Known rows, with every way that one mark hangs from another
z809(z602 z699(z24 z670 z739)): 1.08  -2.16  -1.34  -0.48  -1.34  2.20  0.85  1.08  2.89  -0.12  -1.69  0.35  -1.05  1.14  -0.68  -0.40  -0.97  -0.17  2.50  2.65  2.98  -1.06  -0.47  1.50
z24(z111): 0.45  -1.93  -0.48  1.08  -1.45  0.87  0.11  2.69  2.55  -1.08  -1.06  -1.14  -0.17  1.20  -0.22  0.84  -2.11  0.68  1.41  2.94  2.28  -3.71  -3.49  1.88
z173(z670(z699(z24 z739))): 0.88  -0.83  -3.76  -0.15  -0.16  1.03  -0.26  2.17  2.13  -0.51  -1.71  -1.00  -0.16  1.64  -2.38  0.11  -3.47  -0.04  1.48  0.87  3.47  -1.88  -1.95  -1.75
z24(z111 z723): 0.80  -2.26  -0.50  1.10  -0.93  1.04  0.57  4.53  2.63  -1.23  -0.90  -0.95  -0.16  1.50  0.90  1.20  -3.97  -0.56  1.01  4.08  2.29  -4.66  -4.63  1.98
z173(z670(z325 z699)): 0.78  -0.40  -1.19  1.76  -1.50  1.20  0.18  3.66  2.04  -0.44  -1.79  -1.91  0.34  2.79  -1.45  -0.25  -3.01  -0.68  0.38  1.78  3.95  -3.38  -2.62  -1.02
z739(z699): 0.32  -1.46  -0.62  0.66  -1.39  1.19  -0.35  1.30  1.19  -0.89  -0.94  -0.20  0.11  1.16  -0.82  -0.83  -0.15  1.41  1.18  1.31  1.52  -3.24  -1.45  1.88
z24(z111 z699): 0.72  -2.04  -2.37  0.69  -1.23  1.07  0.67  3.21  2.98  -1.31  -1.49  -1.51  0.54  2.29  -0.58  -0.29  -3.02  0.35  1.36  3.80  2.06  -3.49  -4.88  1.84
z670(z173): 0.78  -0.83  0.48  0.03  -0.86  1.42  -0.29  2.71  1.73  -1.29  -1.30  -1.45  0.63  2.12  -1.93  -1.03  -2.39  -0.11  2.10  2.28  1.89  -2.85  -2.09  0.78
z151(z739(z699(z670))): -0.14  -1.26  4.07  0.37  -1.03  0.64  -0.31  0.85  1.32  -0.19  -0.69  0.76  -0.22  0.93  -0.50  -0.35  0.50  1.36  0.59  0.94  1.81  -4.29  -1.86  3.60
z670(z699): 0.15  -1.44  -0.21  0.90  -0.60  0.78  -0.60  2.50  1.92  -0.73  -0.95  -2.12  0.17  1.48  -1.30  0.35  -1.50  0.40  0.51  1.81  2.71  -2.29  -2.82  0.49
z809(z699(z24)): 0.85  -2.04  -3.61  0.86  -1.04  2.12  -0.41  1.65  2.41  -0.81  -1.26  -1.25  -0.88  1.55  -0.85  -1.13  -0.81  0.15  1.34  1.79  2.84  -1.55  -1.26  0.22
z670(z173 z325 z699(z24 z739)): 0.65  0.36  -0.84  -0.55  -0.07  1.27  -0.39  2.06  1.89  -1.08  -1.71  -2.48  0.24  1.43  -2.27  -0.20  -4.37  -0.60  2.04  1.94  2.90  -1.94  0.40  -2.50
z173(z670(z325 z699(z24 z739))): 1.12  -0.13  -3.18  0.59  -0.59  1.34  0.11  2.34  2.24  -0.35  -2.15  -1.44  -0.16  1.84  -2.14  0.16  -4.02  -0.66  1.30  1.32  3.90  -2.57  -0.97  -2.82
z699(z670 z739): 0.16  -1.25  1.28  -0.51  -1.42  1.07  0.75  1.81  1.83  -0.70  -1.64  -0.37  0.13  0.50  -2.53  0.25  -1.92  0.73  2.02  1.91  1.83  -3.39  -3.00  1.19
z24(z111 z699(z670) z723): 0.57  -2.05  -0.05  0.56  -1.17  1.25  1.65  5.29  2.64  -0.99  -1.52  -1.48  0.85  2.48  -0.09  -0.41  -4.78  -0.66  0.98  4.65  2.17  -5.18  -7.01  3.83
z173(z670): 1.03  -1.26  -1.99  1.08  -1.34  1.51  0.18  2.97  1.96  -0.73  -1.71  -0.50  0.33  2.63  -1.79  -0.78  -2.11  0.04  1.57  1.47  2.90  -3.51  -3.15  0.05
z24(z111 z699(z739)): 0.61  -1.99  -2.08  -0.56  -1.29  0.86  1.00  2.53  3.47  -1.67  -1.99  -0.48  0.30  1.36  -1.06  0.24  -4.00  0.56  1.97  3.41  1.52  -3.20  -4.32  0.25
z809(z602 z699(z24)): 1.63  -2.61  -3.43  0.92  -0.86  2.42  0.04  1.24  2.87  -0.30  -1.17  -0.48  -0.99  2.11  0.56  -0.72  -0.18  -0.70  2.02  2.77  3.18  -0.55  -0.36  1.33
z809(z699(z24 z670 z739)): 0.20  -1.73  -1.81  -0.43  -1.49  1.75  0.45  1.12  2.38  -0.59  -1.70  -0.55  -0.85  0.78  -2.05  -0.84  -1.52  0.28  1.91  1.71  2.54  -1.99  -1.58  0.43
z723(z24(z699)): 0.53  -1.89  -2.33  0.66  -1.09  1.60  0.99  3.73  2.46  -1.08  -2.03  -1.28  0.90  3.04  -0.19  -0.02  -4.00  -0.17  0.95  3.24  1.59  -3.36  -5.34  0.79
z809(z602 z699(z24 z670(z325))): 1.46  -1.62  -0.86  1.70  -1.77  2.75  0.96  1.99  2.50  0.30  -1.59  -1.08  -0.91  1.68  0.18  -1.24  -0.67  -1.09  1.64  3.36  3.78  -1.94  -0.18  1.92
z739(z699(z24(z111) z670(z173))): 0.59  -0.63  1.47  0.05  -1.18  1.22  -0.19  2.45  1.05  -0.73  -0.75  -0.94  0.27  1.45  -1.08  -1.10  -2.43  0.92  1.96  2.17  1.66  -4.20  -1.57  4.00

Rows
0.51  -1.10  -0.24  0.47  -0.97  1.51  -0.07  1.17  0.54  -0.10  -0.92  -0.76  0.12  0.47  -1.39  -1.49  -0.42  1.36  1.27  1.18  2.04  -3.55  -1.54  3.31 -> z739(z699(z24 z670))
0.06  -1.99  0.55  0.93  -1.86  1.25  1.74  4.88  2.93  -0.76  -1.84  -1.44  0.84  2.69  0.25  0.66  -4.44  0.02  0.86  4.16  1.73  -4.70  -6.92  3.69 -> z723(z24(z111 z699(z670)))
0.58  -1.79  -2.21  -0.14  0.29  0.57  0.12  3.73  2.75  -1.06  -0.84  -1.37  -0.56  0.58  0.27  2.18  -5.31  -0.69  1.01  3.46  2.80  -3.09  -3.07  0.02 -> z670(z699(z24(z111 z723) z739))
1.04  -1.73  -0.63  0.43  0.73  1.09  -0.61  1.59  1.37  -0.34  -0.31  0.72  -0.58  1.05  1.04  0.17  -1.65  0.15  0.50  1.92  2.13  -3.80  -0.88  1.31 -> z151(z739(z699(z24(z723))))
0.64  -0.30  0.00  -1.24  -0.51  1.49  0.33  1.90  1.47  -0.81  -1.65  -1.09  0.41  1.12  -3.28  -0.75  -3.41  -0.06  2.95  1.75  1.93  -2.81  -1.38  0.87 -> z699(z24 z670(z173) z739)
0.72  -1.76  -0.68  -0.22  -0.56  1.12  1.19  3.74  2.35  -0.56  -1.24  -0.50  -0.38  0.41  -0.49  1.28  -5.05  -0.38  1.85  3.74  2.25  -4.55  -3.81  1.93 -> z699(z24(z111 z723) z670 z739)
0.24  -2.13  -2.00  -0.12  -1.40  0.95  1.40  3.82  3.71  -1.56  -2.37  -0.38  0.36  1.79  0.29  1.57  -5.55  0.04  1.37  3.89  1.32  -3.68  -5.42  0.31 -> z723(z24(z111 z699(z739)))
1.12  -2.38  -2.92  0.68  -0.75  1.26  1.18  4.78  3.03  -1.41  -1.42  -1.33  0.65  2.84  0.58  0.14  -4.83  -0.58  1.11  4.87  2.12  -4.35  -5.96  2.07 -> z24(z111 z699 z723)
0.28  -0.51  0.36  -1.57  -1.10  1.39  1.17  2.78  2.17  -1.44  -2.24  -0.96  1.29  2.80  -3.45  -1.73  -4.06  -0.08  2.66  2.66  1.34  -3.05  -3.84  0.93 -> z24(z699(z670(z173) z739))
0.81  -0.34  -1.02  0.09  0.43  1.29  -1.14  2.43  1.43  -0.78  -0.96  -2.86  0.41  2.13  -1.87  -0.83  -2.86  -0.42  1.31  1.63  2.77  -1.81  -1.33  -0.06 -> z670(z173 z699(z24))
0.53  -0.69  -1.66  0.61  -0.70  0.73  -0.05  2.25  2.82  -0.69  -1.53  -2.09  -0.56  -0.05  -0.43  1.74  -3.97  0.00  1.00  2.85  3.18  -2.82  -1.10  -1.09 -> z670(z325 z699(z24(z111) z739))
1.14  0.09  0.19  0.45  -0.44  2.23  0.99  4.37  1.14  -0.55  -1.55  -2.16  0.59  1.93  -1.37  -1.03  -5.12  -1.98  1.70  3.65  2.82  -4.78  -2.03  1.41 -> z699(z24(z723) z670(z173 z325))
0.15  -1.69  -0.10  -0.75  -1.72  0.84  1.51  2.83  3.00  -1.09  -1.93  -0.70  0.51  1.36  -1.83  0.09  -3.86  0.66  1.88  3.45  1.65  -3.83  -5.25  2.09 -> z24(z111 z699(z670 z739))
0.69  -1.19  1.27  -0.01  -0.98  1.41  1.59  5.85  2.60  -1.50  -1.53  -1.75  1.23  3.54  -0.78  -1.21  -5.85  -1.29  1.67  4.96  1.77  -5.23  -6.14  3.74 -> z24(z111 z699(z670(z173)) z723)
0.78  0.38  0.91  0.60  -1.32  1.96  -0.01  1.93  0.57  -0.44  -1.39  -1.31  0.53  1.32  -1.90  -2.25  -2.02  0.10  1.77  1.65  2.09  -4.09  0.28  2.01 -> z739(z699(z24 z670(z173 z325)))
0.74  -1.76  -0.10  0.63  -0.18  0.51  -0.94  0.57  2.10  -0.38  -0.23  0.40  -0.88  0.28  1.21  0.90  -0.80  1.20  0.79  1.53  1.94  -3.66  -0.61  2.51 -> z151(z739(z699(z24(z111))))
0.83  -1.62  -1.95  0.89  -0.87  1.02  -0.50  1.60  1.68  -0.71  -0.68  -0.65  -0.42  0.45  0.27  -0.05  -1.27  1.39  1.44  2.03  1.89  -3.62  -1.29  2.50 -> z739(z699(z24(z111)))
0.53  -2.22  -1.90  1.02  -1.46  1.20  1.09  4.46  3.38  -1.28  -1.93  -1.28  0.54  2.54  0.86  0.81  -4.62  -0.07  0.83  4.06  1.63  -4.00  -6.20  1.99 -> z723(z24(z111 z699))
0.86  -0.99  -0.68  0.47  0.42  1.01  -0.37  4.99  2.14  -1.15  -0.65  -2.48  0.15  2.17  0.08  0.52  -5.61  -1.38  1.30  3.75  2.72  -3.40  -3.26  1.36 -> z670(z173 z699(z24(z111 z723)))
0.86  -1.72  -2.16  -0.26  -0.57  0.93  0.00  1.52  2.72  -0.84  -1.38  -0.52  -0.57  -0.02  -0.79  1.39  -3.12  0.60  2.18  2.63  2.18  -2.91  -1.75  -0.05 -> z699(z24(z111) z739)
0.72  -1.85  -1.93  1.09  0.29  0.89  -0.22  4.30  2.37  -0.75  -0.50  -2.20  -0.38  1.36  0.73  1.49  -4.57  -0.69  0.52  3.61  3.17  -3.44  -3.91  1.35 -> z670(z699(z24(z111 z723)))
1.54  -2.95  -2.39  1.26  -1.37  1.98  0.05  2.14  3.59  -0.63  -1.03  -0.47  -1.34  1.76  1.63  0.05  -0.94  -0.46  1.97  3.72  3.22  -1.31  -0.94  2.03 -> z809(z602 z699(z24(z111)))
1.42  -2.92  -2.58  0.10  -1.33  1.69  0.42  1.44  4.02  -0.89  -1.38  0.36  -1.68  0.96  1.02  0.66  -1.79  -0.24  2.70  3.44  2.91  -1.04  -0.56  0.76 -> z809(z602 z699(z24(z111) z739))
1.24  -1.55  -3.44  -0.48  0.17  1.48  0.49  2.60  2.12  -0.95  -1.41  -0.36  -0.25  0.59  -0.96  0.62  -4.20  -0.60  1.93  2.85  2.17  -3.18  -2.19  -0.85 -> z699(z24(z723) z739)
0.45  0.13  2.86  0.64  -1.74  1.76  0.66  3.28  1.47  -0.82  -1.78  -1.98  0.75  2.12  -2.34  -1.35  -2.72  -0.58  1.69  2.67  2.39  -4.17  -1.86  1.26 -> z699(z670(z173 z325))
-0.04  -1.56  -0.19  -0.58  -1.45  1.42  1.92  3.37  2.67  -0.85  -2.46  -0.59  0.83  1.97  -1.56  0.12  -4.66  0.02  1.35  3.05  1.40  -3.71  -5.61  1.14 -> z723(z24(z699(z670 z739)))
0.45  -2.09  -0.38  -0.59  -1.17  1.05  2.03  4.60  3.22  -1.33  -1.86  -0.48  0.54  1.86  -0.79  0.29  -5.84  -0.55  1.47  4.68  1.76  -4.76  -6.28  2.44 -> z24(z111 z699(z670 z739) z723)
1.00  -1.22  -2.37  1.23  -0.51  0.95  -0.50  3.52  2.39  -0.32  -0.99  -1.86  -0.16  2.17  -0.64  0.33  -3.65  -0.06  0.87  1.84  3.87  -3.08  -3.49  0.31 -> z173(z670(z699(z24(z111))))
0.67  0.07  0.93  -0.98  -1.63  1.74  1.59  3.04  2.26  -1.35  -2.63  -1.33  1.30  2.60  -3.18  -1.87  -4.67  -0.59  2.29  3.11  1.83  -3.78  -2.67  -0.13 -> z24(z699(z670(z173 z325) z739))
1.04  -1.09  -0.30  1.66  -1.00  1.57  1.28  4.53  2.09  -0.25  -1.31  -1.83  -0.15  0.99  0.34  0.77  -4.71  -1.22  0.85  4.34  3.14  -5.46  -3.54  2.48 -> z699(z24(z111 z723) z670(z325))
0.00  -0.81  1.07  -1.21  -1.37  1.61  1.68  4.04  2.56  -1.42  -2.55  -0.75  1.29  3.08  -2.11  -0.60  -5.80  -0.48  2.13  3.22  1.03  -3.73  -5.14  1.13 -> z723(z24(z699(z670(z173) z739)))
0.69  -0.99  -0.81  -0.29  -1.20  1.78  2.32  4.01  2.50  -1.02  -2.48  -0.92  0.95  2.16  -1.65  -0.70  -5.61  -1.30  1.29  4.23  2.28  -4.65  -4.39  0.31 -> z24(z699(z670(z325) z739) z723)
0.11  0.12  4.89  0.11  -1.44  1.13  -0.12  1.64  1.41  -0.58  -1.08  0.01  0.23  1.69  -0.97  -1.11  -1.28  0.03  0.97  1.42  1.96  -4.68  -0.18  2.32 -> z151(z739(z699(z670(z173 z325))))
0.73  -0.68  -1.30  -1.10  0.90  1.14  -0.11  3.57  1.90  -1.38  -1.24  -1.57  0.19  2.07  -1.60  0.29  -5.79  -1.14  1.79  2.51  2.43  -2.34  -1.71  -1.12 -> z670(z173 z699(z24(z723) z739))
